Each row was made from one small tree. The marks that hang from a mark follow it in brackets, in the order of their numbers. Every link used is in the known rows. Write each row's tree.
Known rows:
j_592{j_575{j_722{j_151 j_853}}}: [-1.31  2.52 -1.60 -1.58 -0.64 -1.03  1.88  1.59 -0.87 -3.60 -3.48 -0.09
 -1.60  0.67  3.24 -0.05 -1.68  3.27 -0.52  2.25  2.03 -0.36  1.05  0.23
 -1.18  1.76  0.74 -0.34]
j_70{j_722}: [-0.89  0.72 -1.37 -2.82 -0.42  0.18  1.03 -0.34  2.71 -0.89 -1.87  0.58
 -0.42  0.29  1.20 -1.15 -0.83  1.64 -0.52  1.57  2.15  0.71 -0.76  0.99
  0.50 -0.04  0.53 -1.65]
j_592{j_575{j_722{j_853} j_892}}: [-1.22  2.45 -1.32 -1.53  0.01 -0.06  2.02  1.25 -0.15 -2.76 -3.07 -0.87
 -1.58  1.29  4.67 -0.36 -1.58  2.27 -0.61  2.47  2.41  0.57  2.32 -0.48
 -0.65  2.33 -0.45 -0.46]
j_722{j_151 j_439 j_756{j_65}}: [-1.02  0.30 -0.30 -1.86 -0.44  0.29 -0.64  1.57  0.00 -4.32 -3.13 -0.62
 -1.22  1.18  0.00  0.22 -1.46  1.47 -0.34  1.22  1.89 -1.94 -1.93  0.23
 -0.80 -1.18  2.44  0.66]
j_722{j_151 j_439 j_756{j_65 j_892} j_853}: [-1.04  0.41  0.16 -1.11 -0.58  0.64  0.06  2.20  0.01 -4.06 -4.21 -1.09
 -1.85  1.21 -0.97  1.24 -2.15  1.46 -1.64  0.98  2.18 -2.82 -1.63  0.17
 -1.33 -0.25  3.83  1.54]
j_575{j_722{j_439}}: [-1.72  0.97 -1.01 -2.73  0.13 -0.26  0.89  0.86  0.38 -3.52 -2.90 -1.09
 -1.64  0.60  4.24 -0.79 -0.76  1.06 -0.89  1.81  1.80  0.44 -1.16 -0.36
 -0.13 -0.33  0.47 -1.62]
j_592{j_575{j_722{j_439 j_756} j_892}}: [-1.24  2.06 -0.42 -1.63  0.60  0.62  0.92  0.44 -0.97 -3.77 -3.37 -2.08
 -1.73  1.51  4.24 -0.71 -1.85  0.49 -1.38  2.29  1.95  0.07  0.56 -0.57
 -1.01 -0.98  0.00 -0.22]
j_766{j_722{j_151{j_892} j_439 j_756 j_853}}: [-1.67  1.23 -1.04 -2.09 -0.62  0.58  1.36 -0.39 -0.01 -4.36 -2.24 -1.75
 -1.58  2.21  0.08 -0.07 -2.04  1.34 -1.28  1.44  3.29 -1.58 -0.97 -0.87
 -1.34 -0.64  2.10  2.09]
j_746{j_592{j_575}}: [-0.50  1.45 -1.13 -2.69 -0.16 -0.81  1.85  1.25  1.06 -2.34 -2.64  1.81
 -0.30 -0.86  2.32  0.11 -0.52  2.53 -1.00  1.87  1.37  0.80  0.07  0.89
  0.73  0.98  1.24 -1.00]
j_439{j_722{j_151 j_756{j_65}}}: [-0.97  0.75 -0.64 -1.65 -1.25  0.31 -0.44  0.93  1.06 -2.43 -2.67  0.94
  0.14  0.73  0.07 -0.12 -0.90  2.31 -0.30  1.25  0.11 -2.14 -1.07  0.97
 -0.40 -1.02  2.54  0.54]
j_756{j_65 j_722{j_151 j_439 j_853} j_892}: [-1.45  0.70 -0.31 -0.77 -0.91  0.45  0.49  3.41 -0.26 -2.37 -4.41 -0.38
 -1.48  0.93 -0.32  1.44 -1.35  1.63 -2.00  0.86  2.14 -2.87 -1.42  0.55
 -1.23  0.27  4.59  0.85]
j_575{j_592 j_722{j_151 j_756{j_65} j_853} j_892}: [-1.64  1.30 -0.84 -0.96 -0.76 -0.11 -0.41  2.69  0.37 -3.66 -3.79 -1.58
 -1.85  4.03  2.41 -0.03 -2.19  1.27 -0.24  1.68  3.07 -2.79  1.90  0.02
 -1.13  1.61  0.55  0.30]
j_592{j_575{j_722}}: [-0.72  1.59 -1.27 -2.36 -0.76 -0.88  1.16  0.58 -0.13 -2.58 -2.87  0.41
 -1.16  0.08  4.82 -1.09 -1.07  1.74 -0.59  2.04  1.70  0.95  0.58  0.55
 -0.10  0.53 -0.34 -2.07]
j_766{j_722}: [-0.51  0.53 -1.60 -3.24 -0.76 -0.03  0.81 -0.15  1.83 -1.81 -1.83  1.43
 -0.55 -0.20  2.66 -0.79 -0.78  1.98 -1.01  1.87  2.19  0.53 -0.75  0.04
  0.69  0.11  0.59 -2.08]
j_756{j_65 j_722{j_439 j_853} j_892}: [-1.12  0.43  0.04 -1.26 -1.03  0.83  0.69  2.41  0.14 -1.87 -3.86 -0.99
 -1.47  0.61  0.43  1.06 -1.14  1.10 -1.78  0.62  1.89 -1.78 -1.28  0.66
 -0.03  0.51  3.98  0.25]
j_70{j_722{j_439 j_853} j_892}: [-1.79  0.80 -0.51 -2.08 -0.69  1.68  1.85 -0.36  1.78 -1.52 -2.44 -1.80
 -0.81  1.70 -0.16 -1.00 -2.08  1.81 -0.46  1.80  2.96  0.48 -1.29  0.76
 -0.38  1.18  0.94 -0.14]
j_766{j_722{j_756}}: [-0.02  0.70 -1.02 -3.14 -0.31  0.03  0.46 -0.98  1.98 -2.49 -1.66 -0.10
 -0.76  0.07  1.90 -0.78 -1.20  1.74 -1.02  1.61  2.08 -0.08 -0.78  0.04
  0.67 -1.09  1.14 -1.16]
j_756{j_722}: [-0.55  0.88 -1.23 -2.84 -0.42 -0.21  1.11  0.87  2.37 -1.46 -2.02 -0.98
 -0.70  0.32  2.32 -0.50  0.03  2.03 -0.85  1.05  1.74  0.10 -0.43  0.85
  0.49 -0.01  2.34 -1.31]
j_722{j_151 j_756 j_853}: [-0.68  1.58 -0.92 -2.44  0.19 -0.11  1.29  0.77  1.68 -4.20 -2.38 -2.17
 -1.44  1.08  0.16  0.28 -1.39  3.24 -0.35  1.45  2.04 -1.18 -0.10  0.22
 -0.71  0.64  2.67  1.08]
j_746{j_722{j_151 j_853}}: [-1.24  1.31 -1.37 -1.94  0.14  0.53  2.12  1.54  2.01 -3.37 -2.79 -1.33
 -1.43  0.93 -0.21  0.90  0.68  4.05 -0.70  1.37  2.14 -0.55  0.21  0.90
 -0.19  1.59  2.88  0.74]
j_722{j_151{j_892} j_439 j_756 j_853}: [-1.86  1.19 -0.74 -2.15 -0.38  0.47  1.51  0.25  0.51 -4.93 -2.42 -3.37
 -1.97  2.59  0.02  0.12 -1.44  1.41 -0.57  1.06  2.95 -1.45 -0.89 -0.32
 -1.49 -0.24  2.61  2.50]
j_65{j_756{j_722{j_853} j_892}}: [-1.10  0.21 -1.15 -2.14  0.37 -0.05  3.07  1.41  2.42 -0.97 -3.54 -0.92
 -1.43 -0.24  3.26  0.56 -0.30  1.84 -1.68  0.71  1.92 -1.46  0.00  0.87
 -0.20  1.06  4.01  0.45]
j_592{j_575{j_722{j_151 j_439 j_756{j_65}} j_892}}: [-1.48  1.47 -0.41 -0.44 -0.08  0.13 -0.39  2.34 -2.23 -4.17 -4.23 -0.18
 -1.63  2.03  2.84 -0.07 -2.31  0.76 -0.90  2.21  2.32 -1.75  0.21 -0.50
 -1.89 -0.95  0.51  0.83]
j_151{j_892}: [-1.08 -0.07 -1.65 -3.28 -1.04 -0.39  1.33  0.00  2.80 -2.27 -1.50 -0.46
 -1.13  1.63  2.67 -1.21  0.12  0.68 -0.25  1.24  2.79  0.53 -0.34  0.14
  0.08  0.47  0.61 -0.26]
j_65{j_756}: [-1.13 -0.23 -1.54 -3.54  0.50 -0.34  2.42  0.26  2.44 -2.48 -2.34  0.37
 -0.96 -0.20  4.51 -0.60  0.16  1.88  0.00  1.49  1.63 -0.02 -0.53  0.47
  0.19  0.79  1.21 -0.88]
j_65{j_756{j_722}}: [-1.10  0.04 -1.55 -3.04  0.46 -0.43  2.40  0.81  2.32 -1.42 -2.49 -0.51
 -0.83 -0.26  4.26 -0.48  0.41  1.92 -0.39  0.97  1.63 -0.65 -0.34  0.83
  0.22  0.14  2.62 -0.57]

Write each row's tree:
[-2.09  1.45 -0.79 -1.67 -0.51  0.74  1.57 -0.69  0.73 -3.10 -2.27 -2.61
 -1.62  2.57 -1.35 -0.40 -2.15  1.00 -0.78  1.06  3.34 -1.51 -1.01  0.14
 -1.61 -0.83  2.01  2.40] => j_70{j_722{j_151{j_892} j_439 j_756 j_853}}
[-2.71 -0.10 -1.67 -2.33  0.17 -0.23  2.51  1.20  0.75 -2.55 -2.90 -1.06
 -1.42  1.56  3.22 -0.39  0.20  0.52 -0.91  0.87  2.69 -1.96 -1.29  0.22
 -1.52 -1.02  3.07  1.61] => j_65{j_756{j_722{j_151{j_892} j_439}}}
[-1.85  1.09 -1.62 -2.59 -1.14 -1.00  0.42  1.94  1.05 -3.11 -3.36  0.15
 -1.48  2.38  4.11 -0.81 -0.92  1.32 -0.87  1.87  2.25 -0.92  0.28  0.81
 -0.59  0.64  0.26 -2.56] => j_575{j_592 j_722{j_151}}
[-0.67  0.20  0.53 -1.58 -0.64  1.00  0.30  1.19  0.36 -3.52 -3.70 -1.74
 -1.78  0.85 -0.18  0.86 -1.89  0.93 -1.41  0.84  1.87 -1.75 -1.45  0.28
 -0.34  0.05  3.24  0.94] => j_722{j_439 j_756{j_65 j_892} j_853}
[-1.94  2.69 -0.95 -1.32 -0.37 -0.27  1.82  1.71 -2.48 -4.68 -3.95 -0.88
 -1.80  0.82  3.00  0.30 -1.87  2.74 -0.92  2.23  1.79 -0.44  0.01 -0.02
 -1.60  1.02  0.97 -0.11] => j_592{j_575{j_722{j_151 j_439 j_853}}}
[-2.13  2.05 -1.20 -1.31  0.48  0.06  1.03  2.28 -1.53 -3.78 -4.02  0.18
 -1.53  1.63  4.47 -0.19 -1.54  1.22 -1.57  2.76  2.31 -0.29  0.46 -0.68
 -1.92 -0.22  0.06 -0.41] => j_592{j_575{j_722{j_151 j_439} j_892}}
[-1.13  1.15  0.19 -1.74  0.06  1.33  1.39 -0.53  1.44 -1.91 -3.20 -2.23
 -1.48  0.59 -0.83  0.10 -2.54  0.83 -2.22  1.05  2.22 -0.84 -1.44  0.70
 -0.67 -0.96  2.78  0.67] => j_70{j_722{j_439 j_756{j_892} j_853}}
[-1.40  0.61  0.14 -0.68 -0.56  0.93 -0.01  1.19  0.18 -2.23 -3.96 -0.33
 -1.48  1.16 -2.29  0.75 -2.83  1.00 -1.89  0.98  2.60 -2.89 -1.66  0.75
 -1.38 -0.90  3.31  1.52] => j_70{j_722{j_151 j_439 j_756{j_65 j_892} j_853}}
[-1.22  1.19 -0.11 -1.77  0.28  0.79  1.33  1.28  0.72 -4.24 -3.82 -2.15
 -1.91  1.00 -0.24  1.09 -2.01  1.73 -2.28  1.22  2.10 -1.92 -1.45  0.16
 -1.45 -0.61  3.94  1.44] => j_722{j_151 j_439 j_756{j_892} j_853}
[-0.53  1.18 -0.87 -1.27 -0.33 -0.91  0.84  1.20  0.14 -2.66 -4.18  0.31
 -1.71  0.41  2.95 -0.11 -2.05  0.92 -2.47  1.76  2.07 -1.27 -0.08  0.60
 -1.44 -1.54  1.82 -0.43] => j_592{j_575{j_722{j_151 j_756{j_892}}}}
[-1.24  1.82 -0.07 -2.28  0.11  1.24  1.36 -1.21  0.77 -2.93 -2.22 -2.92
 -1.27  0.90 -0.70 -0.33 -2.13  1.84 -0.71  1.15  1.99 -0.30 -1.08  0.55
 -0.33 -0.48  1.81  0.51] => j_70{j_722{j_439 j_756 j_853}}
[-1.37  0.45 -1.51 -1.29 -1.72 -0.57  0.74  2.34  0.98 -2.03 -2.45 -0.79
 -1.29  2.35  0.14  0.07 -0.53  1.85  0.17  0.53  3.14 -2.23  0.19  0.33
 -0.74  1.44  2.99  1.92] => j_756{j_65 j_722{j_151{j_892} j_853}}
[-0.92  0.90 -0.18 -0.91 -1.36  0.69  0.45  1.54  1.16 -2.11 -3.76  0.56
 -0.45  0.66 -0.78  0.90 -1.71  2.19 -1.59  0.88  0.40 -2.92 -0.66  0.95
 -0.84 -0.06  3.94  1.44] => j_439{j_722{j_151 j_756{j_65 j_892} j_853}}
[-1.27  1.04 -0.55 -2.65  0.39 -0.10  0.58  0.10  0.45 -4.13 -2.71 -2.65
 -1.91  0.84  3.26 -0.83 -1.24  0.77 -0.89  1.45  1.75 -0.23 -1.39 -0.37
 -0.22 -1.45  0.97 -0.75] => j_575{j_722{j_439 j_756}}
[-0.87  1.16 -0.65 -1.56  0.03  0.40  1.24  0.32  2.39 -1.47 -3.21 -0.80
 -1.29  0.83 -1.32  0.35 -2.43  1.72 -2.16  1.12  2.75 -1.81 -0.61  0.92
 -1.15 -0.63  3.18  0.95] => j_70{j_722{j_151 j_756{j_892} j_853}}
[-1.53  0.85 -0.77 -1.23 -1.94  0.36  0.72  0.56  0.85 -2.87 -2.29 -0.57
 -0.45  2.31 -0.60 -0.10 -1.16  1.97  0.19  0.80  1.25 -2.50 -0.16  0.46
 -0.98  0.41  2.57  2.70] => j_439{j_722{j_151{j_892} j_756{j_65} j_853}}
[ 0.14 -0.77 -0.24 -2.04 -0.89  0.01 -0.42  1.01  2.34 -2.04 -3.09  0.20
 -1.18  0.39  0.89 -0.01 -1.33  0.37 -1.21  0.82  1.94 -1.37 -1.11  0.73
  0.21 -0.75  2.44 -0.34] => j_722{j_756{j_65 j_892}}
[-2.64  1.53 -0.75 -1.89 -1.18 -0.05  1.13  0.72 -0.44 -4.94 -3.33 -3.77
 -2.53  4.37  2.21 -0.60 -1.92  0.20 -0.84  1.18  3.16 -2.07  0.19  0.09
 -1.69  0.12  1.16  0.80] => j_575{j_592 j_722{j_151{j_892} j_439 j_756 j_853}}
[-2.14  0.39 -2.11 -2.17 -0.11 -0.75  3.28  1.32  1.81 -2.11 -2.59 -1.41
 -1.55  1.65  2.74  0.00  0.01  2.06 -0.20  0.85  3.07 -2.02  0.36  0.28
 -1.22  1.24  3.19  2.27] => j_65{j_756{j_722{j_151{j_892} j_853}}}
[-1.06  1.26 -0.44 -1.68 -0.01  0.87  1.12  0.63  0.19 -3.59 -3.70 -0.65
 -1.62  0.56 -0.12  0.91 -2.42  1.69 -2.98  1.65  2.45 -2.10 -1.62 -0.34
 -1.31 -1.12  3.50  0.84] => j_766{j_722{j_151 j_439 j_756{j_892} j_853}}
[-2.23  1.49 -1.24 -1.79 -0.79  0.19  1.98  1.50  0.34 -3.21 -2.59 -2.69
 -1.62  2.30  0.68  0.19 -0.56  1.57 -1.00  0.87  2.88 -1.53 -0.65 -0.02
 -1.44  0.31  3.31  1.97] => j_756{j_722{j_151{j_892} j_439 j_853}}
[-2.35  1.10 -1.29 -2.29 -0.58  0.32  1.93  1.09  0.42 -4.29 -2.55 -1.79
 -1.78  2.24  0.82  0.09 -0.91  1.69 -0.59  1.42  2.95 -0.89 -0.87 -0.33
 -1.47  0.95  2.00  1.66] => j_722{j_151{j_892} j_439 j_853}
[-2.62  1.99 -0.79 -2.08 -0.32  0.98  1.39  1.70 -0.12 -3.73 -3.57 -2.59
 -2.03  3.29  4.45 -0.28 -1.26  0.78 -1.09  2.13  2.44 -0.41  1.32 -0.32
 -0.76  1.92 -0.15 -1.38] => j_575{j_592 j_722{j_439 j_853} j_892}
[-2.00  1.23  0.08 -1.31 -0.70  0.97 -0.31  1.70 -0.81 -4.16 -3.70 -3.07
 -2.14  3.78  2.92 -0.20 -2.19  0.21 -0.36  1.53  2.52 -1.82  1.13 -0.31
 -0.69  1.14  0.35 -0.16] => j_575{j_592 j_722{j_439 j_756{j_65} j_853} j_892}
[-0.53  1.54 -0.26 -0.42 -0.08 -0.05  1.47  2.39  0.02 -3.33 -3.50  0.15
 -1.17  0.31 -1.99  1.81 -0.18  4.11 -0.61  1.08  1.66 -2.02  0.64  1.42
  0.09  1.16  3.53  2.38] => j_746{j_592{j_575} j_722{j_151 j_756{j_65} j_853}}
[-1.76  0.96 -1.46 -2.65 -0.59 -0.03  0.58  1.66  1.84 -2.31 -2.93 -0.65
 -1.43  2.97  5.52 -1.19 -0.80  0.31 -0.98  2.09  2.54 -0.01  1.64  0.08
 -0.09  1.24 -0.91 -2.49] => j_575{j_592 j_722 j_892}
[-1.05 -0.50 -1.19 -2.51  0.32 -0.27  2.32  1.26  2.89 -0.44 -3.45  0.22
 -1.15 -0.43  4.09 -0.04  0.23  0.80 -2.09  0.78  1.84 -1.27 -0.73  1.05
 -0.04 -0.43  3.48 -0.60] => j_65{j_756{j_722 j_892}}
[-0.51  0.63  0.16 -1.36 -1.53  1.07  0.59  0.60  1.42 -1.55 -3.17 -0.12
 -0.45  0.45 -0.02  0.55 -1.47  1.72 -1.37  0.69  0.21 -1.72 -0.58  1.06
  0.13  0.19  3.23  0.77] => j_439{j_722{j_756{j_65 j_892} j_853}}
[-1.03  0.46 -0.32 -2.16  0.21  0.49  0.60  1.23  1.28 -3.66 -3.80 -1.06
 -1.61  0.79  0.48  0.48 -1.55  0.71 -2.61  1.32  1.97 -1.65 -2.16  0.29
 -1.31 -2.07  3.48  0.31] => j_722{j_151 j_439 j_756{j_892}}
[-0.98  0.97 -0.80 -2.89 -0.94 -0.49  0.32  0.14  1.64 -3.15 -2.76 -2.07
 -1.64  2.30  3.97 -1.35 -1.25  0.62 -0.63  1.29  1.90 -0.53  0.38  0.98
  0.27 -0.27  0.25 -2.39] => j_575{j_592 j_722{j_756}}
[-1.98  1.34 -0.55 -0.77  0.54  0.21 -0.05  2.53 -0.72 -4.56 -3.82 -2.18
 -2.23  2.64  1.80  0.47 -2.12  1.49 -0.52  1.81  2.87 -2.43  0.19 -1.36
 -1.63  0.43  1.45  1.83] => j_575{j_722{j_151 j_439 j_756{j_65} j_853} j_892}
[-0.48  1.73 -0.99 -1.77  0.35 -0.21  0.90  0.36  0.46 -2.83 -2.86 -1.22
 -1.44  1.34  4.51 -0.94 -1.63  0.99 -0.92  2.16  2.25  0.19  1.53 -0.18
 -0.61 -0.31 -0.36 -0.43] => j_592{j_575{j_722{j_756} j_892}}
[-1.55 -0.34 -0.55 -1.77 -1.15  0.19 -0.34  1.01  0.25 -4.15 -2.61 -0.99
 -1.53  2.50  0.10 -0.33 -1.22  0.10 -0.19  0.84  2.84 -2.04 -1.68 -0.18
 -1.12 -1.24  2.00  1.84] => j_722{j_151{j_892} j_439 j_756{j_65}}
[-0.67  0.08  0.08 -2.32 -0.52  0.62 -0.52  0.61  0.35 -3.93 -2.62 -1.27
 -1.19  0.84  0.75 -0.21 -1.28  0.94 -0.10  1.04  1.52 -0.95 -1.80  0.28
  0.15 -0.89  1.72 -0.04] => j_722{j_439 j_756{j_65}}
[-1.62  1.57 -1.50 -1.18 -0.32 -0.34  3.24  1.78  0.92 -2.71 -2.87  0.11
 -1.37  1.16 -0.36  1.18  0.76  3.21 -1.22  1.28  2.61 -0.63  1.01  1.00
 -0.39  1.83  2.57  2.49] => j_746{j_592{j_575} j_722{j_151{j_892} j_853}}
